What can hang from each mark:
j698: j119
j226: j240 j348 j698 j900
j745: j240 j348
j119: j900
j900: j226
j240: j107 j226 j745
j107: j240
j348: j745

Known rows, with every way that one mark hangs from another:
j240(j226 j745): [-0.065  0.523  1.167 -1.902  1.257 -6.019  3.304  3.066 -0.865  0.996
 -2.597  1.654 -2.757  2.531  4.044 -3.048 -1.310  3.768  1.581 -2.329
 -0.929 -1.200  5.192]
j698(j119(j900(j226))): [ 1.321  3.549 -3.001 -2.347 -3.226 -1.695  2.643  0.071 -1.078 -0.143
 -3.590  2.978 -0.587  1.698  5.091 -3.619 -4.218 -2.208  0.625 -1.921
  2.681 -1.052  3.408]
j119(j900(j226(j698))): [ 2.483  3.474  0.963 -0.813 -0.870 -2.576  2.212 -0.020 -0.816 -0.115
 -4.848  2.913 -1.992  2.446  5.582 -3.929 -4.238  0.360  1.069 -0.761
  1.748  0.700  5.428]
j119(j900): [-0.619  3.389 -2.420 -1.672  0.639 -2.710  1.718  0.536 -1.764 -0.316
 -3.413  1.955 -1.365  1.849  4.605 -5.151 -3.374  0.646  0.714 -0.939
  2.093 -1.309  4.264]
j348(j745(j240(j226))): [ 2.096 -1.220 -3.876 -1.758  0.108 -4.385  3.768  1.660 -1.418  1.534
 -2.099  3.076 -0.960  1.544  3.297 -0.302 -2.384  0.986  2.261 -3.073
 -0.026 -1.023  3.854]
j745(j240(j107 j226(j900)) j348): [ 3.387  0.590  1.903 -4.233  2.060 -3.144  3.626  2.146 -1.372  1.272
 -1.336  3.145 -3.051  0.901  5.477 -0.510 -1.583  1.402  1.929 -1.498
  1.161 -0.479  4.888]
j348(j745(j240(j107))): [ 0.452 -1.167 -3.321 -2.144  2.369 -3.296  2.948  0.783 -1.320  1.409
 -1.760  2.953 -1.343  0.391  3.235 -0.773 -2.601 -0.144  2.268 -2.391
  0.821 -1.511  2.958]
j107(j240(j226(j348 j698(j119) j900))): [ 0.255  2.828 -6.509 -5.846  2.469 -5.065  5.001  2.264 -1.642  0.164
 -1.920  2.730 -2.796  2.424  6.349  2.904 -3.044  2.930  0.009 -2.138
  3.370  0.593  6.810]
j107(j240(j226(j900) j745)): [ 0.569  1.119 -2.456 -4.509  3.299 -5.476  5.143  4.478 -1.030  0.793
 -0.753  1.570 -3.550  2.249  5.913 -0.447 -1.755  3.965  1.105 -1.523
  0.828  0.052  5.923]
j745(j348): [-0.552  2.618  3.048 -2.337 -0.847 -1.970  1.946  0.029 -1.994 -0.252
 -2.364  1.269 -1.091  1.333  5.352 -4.054 -2.494 -0.082  1.463 -0.739
  1.578 -3.545  5.361]
j240(j226(j698(j119(j900))) j745(j348)): [ 2.506  4.869  2.684 -2.326 -3.372 -4.744  2.588  1.144 -2.329  0.799
 -3.911  2.715 -2.070  2.890  5.147 -4.094 -2.010  3.659  0.697 -2.772
  2.620 -0.281  5.586]
j745(j240(j107 j226) j348): [ 3.050 -0.059  4.321 -2.447  1.098 -3.731  2.870  1.370 -0.980  1.856
 -2.056  2.962 -2.516  0.698  4.410 -2.514 -1.973  0.576  2.193 -0.375
  0.279 -1.933  4.773]
j698(j119(j900)): [-0.894  4.130 -4.942 -2.522 -1.653 -2.461  1.974 -0.076 -1.951 -0.461
 -3.180  2.374 -0.455  1.758  4.251 -4.713 -3.775 -0.282  0.412 -2.016
  3.534 -2.161  3.381]
j348(j745): [-1.849  0.200 -4.558 -1.929  0.337 -2.885  2.683  0.560 -1.905  0.087
 -2.248  1.830 -0.914  1.584  4.049 -1.652 -2.515  0.310  1.689 -3.676
  0.529 -2.242  3.734]
j226(j240 j698 j900): [-1.127  3.111 -2.543 -2.673  3.756 -3.386  3.678  1.093 -1.618 -1.117
 -2.477  2.316 -1.911  2.083  6.240  0.156 -2.732  3.842  0.432 -1.055
  2.893  1.389  7.297]
j745(j240): [ 0.833  1.327  0.094 -2.020  0.721 -3.384  2.917  0.478 -1.276  0.344
 -2.395  2.004 -0.491  1.067  3.404 -3.315 -3.346  0.662  2.046  0.902
  2.023 -2.391  4.728]
j745(j240(j107)): [ 0.611  0.174  0.353 -2.161  2.808 -3.633  2.653  0.752 -0.700  0.999
 -2.238  2.445 -1.891  0.448  3.364 -3.027 -3.012  0.444  2.124  0.258
  1.180 -2.102  4.051]
j107(j240(j226(j348 j900) j745)): [ 0.453  1.339 -3.862 -6.209  5.405 -5.506  5.253  4.766 -1.720  0.706
 -0.723  1.581 -3.630  2.392  6.247  2.210 -1.157  3.731  0.675 -1.092
  0.919  1.507  6.664]
j107(j240(j226(j698 j900) j745)): [ 1.301  1.793 -0.700 -3.682  3.285 -6.383  5.057  3.841 -1.005  0.719
 -1.941  1.892 -4.105  2.646  6.015 -0.206 -2.046  5.900  1.051 -1.503
  1.314  0.855  7.076]
j698(j119(j900(j226(j240 j348(j745))))): [ 0.512  2.587 -8.982 -4.065  0.225 -1.090  3.597  0.551 -2.434 -0.087
 -2.447  3.963  0.400  1.551  6.033  3.288 -3.067 -3.061 -0.029 -2.998
  2.863  2.781  4.283]
j226(j240(j745(j348)) j900): [-0.394  3.395  1.814 -4.461  2.619 -2.339  3.732  2.408 -2.643 -0.665
 -0.890  1.298 -1.734  1.615  6.941 -0.349 -0.888  2.941  0.835 -0.687
  2.346  0.462  6.887]
j240(j107 j226(j698(j119)) j745): [ 0.216  0.858  0.435 -2.270  0.962 -7.264  3.287  2.290 -0.344  1.625
 -3.326  2.880 -3.711  2.373  3.760 -2.094 -1.655  4.949  1.273 -3.860
  0.219 -0.897  4.805]
j900(j226(j240 j348 j698)): [ 0.734  2.144  0.328 -2.721  3.373 -3.305  3.521  0.649 -0.955 -0.388
 -3.469  2.882 -1.576  2.069  6.388  2.046 -3.111  0.760  0.653  0.678
  1.336  2.459  7.889]

Rows:
[-2.095  0.860  0.537 -2.527  5.435 -4.772  3.126  2.641 -0.828  0.557
 -1.591  1.887 -2.577  1.226  4.704 -1.648 -1.239  3.101  1.029 -0.353
  0.176  0.039  5.467] => j226(j240(j107 j745))
[ 0.396 -1.075 -4.350 -4.015  4.302 -3.296  2.985  1.043 -1.997  1.284
 -1.715  2.975 -1.526  0.533  3.469  1.885 -2.154 -0.234  1.946 -1.871
  0.851 -0.047  3.687] => j226(j348(j745(j240(j107))))
[-0.007 -0.509 -6.401 -4.644  5.702 -5.258  3.859  2.641 -1.730  0.986
 -2.556  3.453 -4.364  2.448  5.519  4.208 -0.962  3.670  0.984 -5.862
 -0.165  2.748  5.331] => j240(j107 j226(j348(j745) j698 j900))
[-1.928  1.725 -3.094 -6.080  8.847 -4.237  4.044  3.755 -1.818 -0.147
 -0.839  2.133 -3.418  1.500  6.167  2.999 -0.357  3.562  0.312 -0.942
  1.151  2.981  6.393] => j226(j240(j107 j745) j348 j900)
[ 1.689  1.106  4.573 -2.663  0.988 -2.451  2.237  0.139 -1.524  0.936
 -1.955  2.264 -1.554  0.175  4.445 -3.434 -2.522 -0.370  2.268  0.819
  1.712 -2.894  4.629] => j745(j240(j107) j348)
[ 0.516  4.232  3.472 -3.558  2.410 -3.234  3.736  1.839 -2.506 -0.699
 -1.946  1.762 -2.233  2.120  6.931 -0.244 -1.165  4.921  0.888 -0.927
  2.815  1.547  8.138] => j226(j240(j745(j348)) j698 j900)
[-0.296  0.680 -3.199 -4.289  3.902 -5.070  4.028  2.576 -1.184  0.821
 -1.529  2.001 -2.611  1.833  5.250  0.399 -2.618  1.162  0.722  0.135
  0.662 -0.835  6.361] => j107(j240(j226(j348)))
[ 1.439  2.043  2.705 -4.181  0.580 -3.948  3.696  3.308 -2.060  0.473
 -1.677  1.606 -3.149  2.527  5.963 -1.461 -0.443  3.791  1.426 -3.108
  0.354 -0.335  5.945] => j240(j226(j900) j745(j348))
[ 1.988  3.716  0.074 -0.845  1.324 -2.432  2.783  0.309 -0.831 -0.386
 -4.219  3.378 -1.473  2.213  6.339 -2.013 -4.031  0.799  0.393  0.512
  2.259  2.418  6.697] => j119(j900(j226(j240 j698)))
[ 1.811  1.631  4.370 -3.561  2.573 -5.359  3.440  3.037 -1.362  1.161
 -2.645  2.459 -5.022  2.343  6.248 -0.953 -0.337  5.522  1.462 -3.309
  0.159  0.792  6.373] => j240(j107 j226(j698 j900) j745(j348))
[ 0.741  2.161 -2.660 -3.638  5.188 -2.098  2.809  1.587 -1.010  0.235
 -2.740  3.555 -2.233  1.197  6.461  0.772 -2.747 -1.848  0.117  0.535
  1.317  3.323  5.538] => j119(j900(j226(j240(j107) j348)))
[ 0.567  2.560 -0.651 -1.597 -1.201 -2.970  3.745 -0.121 -0.470 -0.372
 -3.295  3.130 -0.568  1.801  5.701 -0.281 -4.037  0.191  0.703 -0.897
  2.553  0.024  6.276] => j900(j226(j240 j698(j119)))
[ 0.610 -0.283 -7.093 -5.642  5.550 -2.823  3.795  1.910 -2.336  0.836
 -1.098  3.133 -2.108  0.714  4.542  3.781 -1.697  0.424  1.579 -2.697
  1.674  1.454  3.896] => j226(j348(j745(j240(j107))) j900)
[ 0.388  0.533 -0.048 -2.903  2.082 -5.960  4.324  3.640 -0.660  1.326
 -1.443  1.454 -2.854  2.084  4.698 -2.459 -2.062  3.162  1.432 -0.338
  0.011 -1.555  5.892] => j107(j240(j226 j745))
[ 0.159  0.031 -4.427 -2.625  2.332 -5.360  3.267  1.352 -2.031  0.859
 -3.486  2.827 -2.359  2.766  4.419  1.915 -1.772  2.874  1.194 -4.427
 -0.410  0.891  5.956] => j240(j226(j348(j745) j698))
[ 0.650  0.724  0.893 -3.204  4.469 -6.661  3.891  3.734 -0.479  1.125
 -2.943  2.524 -5.247  2.704  5.101 -0.649 -0.784  6.418  1.311 -3.760
 -0.395  1.546  5.803] => j240(j107 j226(j698 j900) j745)
[ 0.684  1.095 -0.060 -1.651  1.671 -5.718  3.811  1.623 -0.424  0.889
 -2.735  2.253 -2.970  2.227  5.174 -2.425 -3.496  3.081  1.156 -0.312
  0.988 -1.423  6.701] => j107(j240(j226(j698)))
[-0.476  5.242 -4.368 -3.554  0.287 -3.508  2.003 -0.401 -2.539 -0.463
 -4.173  2.751 -1.110  2.367  4.731 -1.950 -3.593  1.444 -0.106 -1.344
  4.261  0.096  5.359] => j226(j348 j698(j119(j900)))
[ 2.808 -0.931 -3.974 -2.846  3.169 -5.073  4.328  2.128 -1.071  1.703
 -2.426  3.954 -3.335  1.689  4.386  2.165 -1.924  3.493  1.985 -4.507
  0.595  1.708  4.500] => j348(j745(j240(j107 j226(j698 j900))))
[-1.918  0.999 -7.995 -5.450  3.561 -2.348  3.441  1.708 -2.878 -0.523
 -1.511  1.947 -1.657  1.902  5.438  2.922 -1.677  0.946  0.971 -4.262
  1.394  0.796  4.617] => j226(j348(j745) j900)
[ 1.225  1.431  5.037 -2.525 -0.617 -4.695  2.849  2.497 -1.684  0.966
 -2.236  1.449 -2.602  2.240  4.945 -3.370 -0.818  2.828  1.704 -2.123
 -0.586 -1.852  5.713] => j240(j226 j745(j348))
[ 1.309  2.303 -8.109 -5.404  0.686 -3.136  4.205  0.384 -2.976  0.048
 -2.213  3.365 -0.410  1.549  4.604  4.191 -2.862  1.603  1.215 -3.768
  4.469  1.180  4.862] => j226(j348(j745(j240)) j698(j119) j900)
[ 2.175  1.796  8.025 -2.043  2.060 -3.465  3.333  1.448 -0.658  0.750
 -2.797  2.702 -2.934  1.476  6.714 -0.744 -1.708  1.824  1.512  0.064
  0.329  1.419  7.348] => j900(j226(j240(j107 j745(j348)) j698))
[ 1.296  0.405 -5.230 -4.957  5.230 -3.812  3.758  1.225 -2.221  0.796
 -2.181  3.329 -2.651  1.172  4.659  3.916 -2.064  2.484  1.611 -2.758
  2.027  2.341  5.083] => j226(j348(j745(j240(j107))) j698 j900)
[-0.260  4.812 -3.244 -1.655 -1.760 -3.476  1.964 -0.703 -1.852 -0.398
 -4.335  2.688 -0.993  2.274  4.394 -4.473 -4.088  1.729  0.332 -2.201
  4.128 -1.286  4.613] => j226(j698(j119(j900)))
[ 2.141  3.496 -7.187 -3.567 -0.534 -2.973  2.755 -0.634 -3.188  0.494
 -3.601  3.822  0.169  1.742  3.712  0.748 -3.680  0.509  0.863 -2.413
  4.558  1.225  4.322] => j226(j348(j745(j240)) j698(j119(j900)))
[-0.488  1.425  5.532 -2.960  1.775 -3.627  2.136  1.734 -1.539  0.835
 -1.927  1.187 -2.966  1.117  4.891 -3.895 -0.994  1.751  1.805 -1.239
  0.202 -2.424  4.957] => j240(j107 j745(j348))
[ 1.004  1.464  0.288 -3.972  4.247 -7.178  4.433  3.272 -1.212  1.236
 -2.437  1.789 -3.504  2.769  5.246  0.272 -1.897  4.814  0.883  0.078
  0.558  0.927  7.792] => j107(j240(j226(j348 j698) j745))
[ 0.962  3.228 -2.759 -3.220  3.198 -1.629  3.003  1.140 -1.641 -0.442
 -2.968  3.043 -1.025  1.877  6.536  0.527 -3.146 -1.481  0.042  0.982
  1.898  3.010  6.240] => j119(j900(j226(j240 j348)))
[ 2.080 -1.670 -5.631 -3.615  3.428 -4.039  4.285  2.829 -1.245  1.708
 -1.295  3.700 -2.843  1.126  4.124  2.090 -1.665  1.702  2.035 -4.409
  0.182  0.930  3.200] => j348(j745(j240(j107 j226(j900))))
[-0.005  1.754 -1.888 -3.697  3.109 -3.605  3.644  0.573 -0.608  0.208
 -3.075  3.700 -2.030  1.332  6.141  2.833 -3.078 -0.119  0.408 -0.682
  2.098  1.743  6.335] => j900(j226(j240(j107) j348 j698(j119)))
